Each row comes from the steps of one path. Every step used is in the known rows, and no mark comes twice. Write the path behind each row, first mark first.
Known rows:
M > Y > B > F: -14 -15  57  29 -37   0 -40  -7  60  11  -7 -42 -39  19 -38  18 -45 -20  56 -41  57  -8 -24 -10  18 -27  10  18  23  28  -5  10
M > J > B > F:  45  -3  24   9   6 -32  26 -23  42  33   3 -50  12  31 -38   4 -27  18  15 -46  66  26 -13  41  28 -54  42 -23 -39  64 -16  15
B > F > D > Y > H:  32   5  29  17   1 -37 -26 -12   3   4  23 -23   5  44  -3  59  -5   4 -20   6  51   7   5  36 -16 -16  10  13  51  45   7 -17
J > B > F:  32   4  34  17  18 -38  12 -21  59  23  -2 -63  -7  26 -36  23 -23  -7  43 -10  62  45 -19  26   3 -29  23 -11 -14  38 -29  14
D > J > M > Y > T: -51 -39  55  12 -37  27 -26  63  48 -15 -47 -10 -39  77 -56 -29 -21   9 -28  28   3  13 -35 -38  20 -11  43 -25  30  -7 -17  -7
T > J > B:  63 -23  21  12  13  -3  22  -1  51   6   9 -19 -46  32 -46 -11   5  15  15  23  34  39  13  25   1 -29  48 -10   5  37   0   4
F > T > J:  72 -73  25  24 -19  -4  15 -20  15 -26  26 -40 -42  19 -50 -44  18   4 -11  31  23  16  47 -10   1 -29  77 -32  21  13   7  19
H > Y > T:  -3 -11  39  84  14  19 -34  -3 -33  15   9 -77 -39  -1 -30  41  -7 -21 -10  17 -10  28  -6 -19 -49  17  41  33  41 -13 -18   4
M > Y:  34 -25  31  46 -62  12 -21 -17  40  12  -3 -28 -40   5 -66  17 -13  14   2  10   2  40 -15  -9 -18   0  18  42  41  28 -23  -1
D > Y > H:  54 -20  16  32 -17  30 -36 -30  14  -2  26  -9 -33  35 -15  16   2  36 -31  32   9  48  10  25 -51   4 -20  57  44  44  -2  -5
B > F > M > J > D > Y > T:  21   8  20  28  25 -36 -20  61 -16  20  16 -47 -20  54   8  26 -35  22 -28 -75  63 -57  11 -21  39 -34  66 -38 -14  45  -2 -20
F > T > J > M > Y > H:  -3 -73  58 -20 -64 -26 -12  16  35 -44  10   4 -58  82 -53 -56  20  91 -30  27  12  -4  56  -1  38 -32  54 -18  13   6  21  -8
T > J > B > F > D > Y > H:  36   0  42 -31  47 -63 -11  28  25   7   8   4 -20  63  -8  24  12  16 -19   7  76  -9  28  72  19 -48  39 -39  10  64  44 -18
H > Y:  30 -14  21  91 -14  28 -17 -35  -6  15  18 -53 -31 -23 -29  29 -12  16  -9  11   4  65 -10   3 -47  23  37  64  64  14 -28  13
B > F > T:  42 -50  46  29 -18 -40   3 -36  18  -5  16 -78   0  17 -27 -13 -17 -18  16  -7  52  27  13 -10   9 -33  54 -34  11  13 -23  43
Y > D > J > B:   2   4  12   5  -8  12 -19  -3  63 -30  -8 -21 -27  14 -37  10   0  -9   8  31  32  34 -33  41 -45 -30  35   6  19  14 -13  15
D > J:  30 -33  19  39 -22  46  -6  -7  41  -6  10 -26 -13  20 -50 -18 -24 -12 -27  37  12  54 -35   2 -33  -4  23  17  62  17 -37  16
D > J > M > Y: -28 -39  40  16 -61  26 -12  30  75 -15 -30   9 -29  50 -55 -42 -18  44 -26  24  14  42 -32 -16  21  -4  35  16  45  17 -33   3
M > Y > H:  15 -22  49  24 -66  16 -29 -27  26   4  13 -13 -37  29 -70  27   0  29 -15  22  -4  22   0  13 -26   7 -12  52  48  18 -14 -16
H > A:  83 -31  33  67 -40  26 -10 -60  52   7  49 -51 -41   1 -43  19   3  14   4  47  -9  83   1  -7 -48  37   6  54  50  36 -28  -9
M > J:  69 -32   6  54 -47  24   7 -42  24  16  24 -30   4  14 -49   3 -20  29 -13  -3   9  20   4   4  -9 -18  37  34   3  46 -23   0
T > F > B:  70 -53  -4  30   7  11  16 -23  57   4  30 -56 -20  44 -31  18 -16 -37  44   0  -5  42  30  13  -8  -1  33  25  -3  11  -9  69
B > F > D:  44  -8  27  39 -19 -43   3 -19  28  14  21 -55  18  25 -36  67 -21 -32  24  10  48   8 -16   3   0 -17  43   4  37  23 -16  -5
J > B:  68  -8  20  22  -3  -5  15 -25  55  19  10 -37 -17  22 -45  15 -19   2  26  30  29  56 -10  17 -21 -17  26  25   2  39 -26   4
J > B > F > D:  44  15  30   6   6 -61  21  -3  48  23  -1 -49  28  28 -33  57 -28 -32  41   4  66  20 -14  32  19 -38  55 -13   8  47  -8  -6
B > F > M > Y > D: -36  -5  48  59 -46 -41 -67 -20  54 -35   1 -39 -53   0 -46  54  -1  32  25 -55  60 -22  -6 -18   8 -22  36  16  16  11 -21  12
T > J > B > F:  29 -18  42   5  29 -42  17   4  57  15   9 -42 -34  37 -30  -4  -9   6  30  -4  64  28   9  28  30 -47  57 -51  -8  29   1  15
D > Y > B > F > T:  32 -33  39  18  11  -6 -26  -8  21 -16  -9 -62 -18  25  13 -26 -40 -29  25 -33  85   8  19  -1  11 -59  34 -23  16  53  15  43
T > F > D:  72 -36  15  37 -30 -12  15  -9  47   8  31 -21   5  33 -40  43   2 -22  26  18 -15  19   5   8  -8  -3  36  24  30  12   3  20
T > F > D > J:  39 -40  15  16 -12  10   8  16  51  -4  14   5  12  49 -38  -1  -4 -43  -6  24 -16  23 -15  14   1 -16  46  -7  50   6   3  28
M > J > B > F > D > Y > T:  31  10  25   2  58 -56   9  41   7  25 -32 -37  28  55  -3  41 -13 -32 -20 -33  68 -28   3  41  39 -70  65 -59 -38  72  34 -27
J > M:  44 -26  21  50 -53   6   2 -18  61 -14  20 -37 -31  50 -32   9 -25  55  18  24  12  51  -7 -46 -11   9  26  57  21  22 -41  10

Write each row's path:
 46 -26   0  30  15  15 -17  70  -5  32  13 -39 -45  58  -2  27  -4 -15   9 -13 -30   6  -1  -7  -2  -1  37 -13  20  -3  27   0
J > D > Y > T > F
-31 -12  45 -11 -54  22 -24  54  82 -25 -34  32  -6  64 -40  -7 -46  -3   5  24  40 -12 -36  -7  29 -26  40  25  39  33   8 -18
F > D > J > M > Y > B
-20   6  54  15  74 -71 -17  44 -12  27 -18 -57 -19  38 -16  45   2 -36   9   2  52 -27  12  32  22 -40  94 -71   7   2  41 -15
H > Y > T > J > B > F > D
 46   3  18 -10   6  -4  21  19  53  -3 -12  -4  31  36 -41   8 -21 -35  -9  50  32  37 -25  41 -13 -32  55  -4  39  38 -14  -1
F > D > J > B
  0 -20   8  39 -39  33 -44 -13  41 -37   9 -32 -33  -2 -39  15   8 -13  -1  29   4  27 -39  11 -57 -11  32  25  52  -3 -25  14
Y > D > J
-23 -21  12  33 -52  22 -28  15  62 -49   8 -20 -37  44 -24   3   1  46   5  30  18  24 -37 -15 -32 -10  45  30  36  -4 -22   9
Y > D > J > M
 -6  -5  12  94 -29  16 -52 -41  -3 -13  17 -65 -56 -34 -16  71  16  27  11   6  -3  37 -10   3 -77   8  42  70  53  -6  -3   9
H > Y > D
 57 -16  12  21   8  27 -21  16  49 -12  12   8 -13  37   8  25 -19 -37  33 -11  23   6   5  12  -3 -21  19  41  30  46  40  17
T > F > D > Y > B
 35  16  20  21 -25 -21 -12  20  37   4  42 -41  -1  37  -3  25 -69  28  42 -84  85 -62   1  -7  37 -42  46   9 -19  57  -6  -8
Y > B > F > M > J > D
  3  -5  41  -3  32 -13  10   6  63  17 -19 -42  -3  38 -36 -21 -27 -28  13  -7  60  48 -42  35  15 -42  29 -45  18  31 -29  38
D > J > B > F
 65 -47  25 -15  16 -23  28  -6  34 -16   6 -37 -23  34 -43 -47   6   2   2  28  45  25  46  25  14 -59  82 -47 -13  28  13  21
F > T > J > B
 47   3  24  -8  55 -60   9  35  39  17 -13 -12 -22  36  -1  20  -1  -6  -4   2  82   9  17  49  37 -59  68 -56   9  71  33  -6
T > J > B > F > D > Y
 21   0  28  71 -12  48 -41 -38   7   5  12 -50 -40 -10 -16  29 -41   0  36  -2  22  34  -1   0 -48   5  22  74  49  23  -6  19
H > Y > B
  1 -13  70  -1  67 -65  -9  30  41 -15  -4 -47 -48  60 -26  -1  -3  -5  11 -34  83 -31  14 -13  31 -41  58 -71 -40  13  -7   9
Y > T > J > B > F > M
 53  -3   1  35   9  -1  -9  54 -16   7  13 -22 -22  42  -5  22 -29  35 -50 -42  36 -50  19 -23   6 -22  60   1  -6  52  -4 -41
F > M > J > D > Y > T
 56 -32 -15  10  48   7 -10  75  -4  28   8 -60 -36  72  16  36 -17 -58  23 -12  -7 -11  27  18  -3  -8  55 -21  -1   0  30  25
J > D > Y > T > F > B
 94  -7  16  22 -34  22 -28  -2   5  31  64 -20 -44  42  -7  35  17  59 -22  45 -13  53  16  30 -59  39  -4  54  68  55   4 -49
J > D > Y > H > A
 36 -17  34  46 -17 -35  -3 -32  36 -10  34 -39  -1  21 -38   0 -31  36 -11 -69  75 -11   3 -14  27 -28  45   3 -10  49 -42  13
B > F > M > J
 75 -30   2  35   1   0  -2   5  30   6  17  -5  -5  31  -8  35  -2 -15  -5   2   0  31  11  14  -3  -9  38  25  35  40  21  16
T > F > D > Y
 -4 -65  51 -16 -50  -7 -16  30  56 -48 -19   2 -59  65 -37 -65 -23  36  21   0  47 -19  42 -26  52 -58  74 -14  -1  23  37   7
F > T > J > M > Y > B
  3 -58  29  13  13   3 -12  22  37   8 -11 -54 -36  60 -48  29  -7 -71  30 -13 -19  -9  25   8  17  -8  41 -12 -12 -26  17  42
M > Y > T > F > B
 19  -9  43  35 -17  11 -27 -24  44   4  18 -61 -18  21 -16  22 -50 -36  64 -26  64   8 -23 -10  -9 -20   0  19  16  29 -18  25
Y > B > F
 29 -31  28  24  10 -14 -13  68  16 -20  -8  -1 -47  81  -1  18   7  17 -34  39  35 -21  23 -30  13 -28  73 -23  22  25  39 -45
F > D > Y > T > J > M
 32  13  54  20  25 -52   2 -22  71  -8   8 -52  -9  30 -26  13 -31  12  31 -41  93  21  -5  -1  18 -31  27  -6 -19  45 -47  26
J > B > F > M
 27 -41  53  46  10  -4 -14   4  40 -31  25 -33 -37  54 -27  14  -5 -22  13 -21  -5  -9  10 -49   0  -2  18  13  -7 -22 -26  32
Y > T > F > M
 59  16  54 -11  31 -50 -11 -28  39  20  23 -27   0  53  -2  43  13  14   1  30  53  53  17  71 -17 -11  -1   2  25  85  20 -24
J > B > F > D > Y > H > A
 61  -7   2   9   8  36 -30  65  22  13  31   0 -75  31  10  -2 -27   8  18   5  37 -19  16   2  -3 -15  41  10  39  46  38 -26
T > J > D > Y > B
-47  -2  52  10  -2 -71 -38  14  80 -38 -19 -13 -82  16 -48  17   9  46  26 -54  87 -33  10  22  38 -53  65 -40 -18  15  21   8
T > J > B > F > M > Y > D
  -4   22   27   48   -1  -23  -31   13   -9   15   29  -51   -4   11    6   32  -65   44   26 -101   79  -51    9    1   24  -26   71   25    0   50   -2   -3
H > Y > B > F > M > J > D
 44 -12  25  25 -25  14   8  13  36 -12  14 -11  17  28 -50  13 -20 -38 -35  60  16  23 -26  10 -29 -11  47  16  61  20 -18  -6
F > D > J
 76 -24 -11  20  -2  23  -6  56   6  31  30  -6 -70  21 -11   2  -3  31 -17  22  21  13  14  11   2  -9  59  -4  52  38  18 -27
T > J > D > Y
 -8 -45  55  33 -15  10 -29  43  16   1 -17 -19 -78  35 -68  -1  12 -19 -28  22  -8 -18   8 -20   6 -17  49 -28  21 -11  12 -28
M > Y > T > J
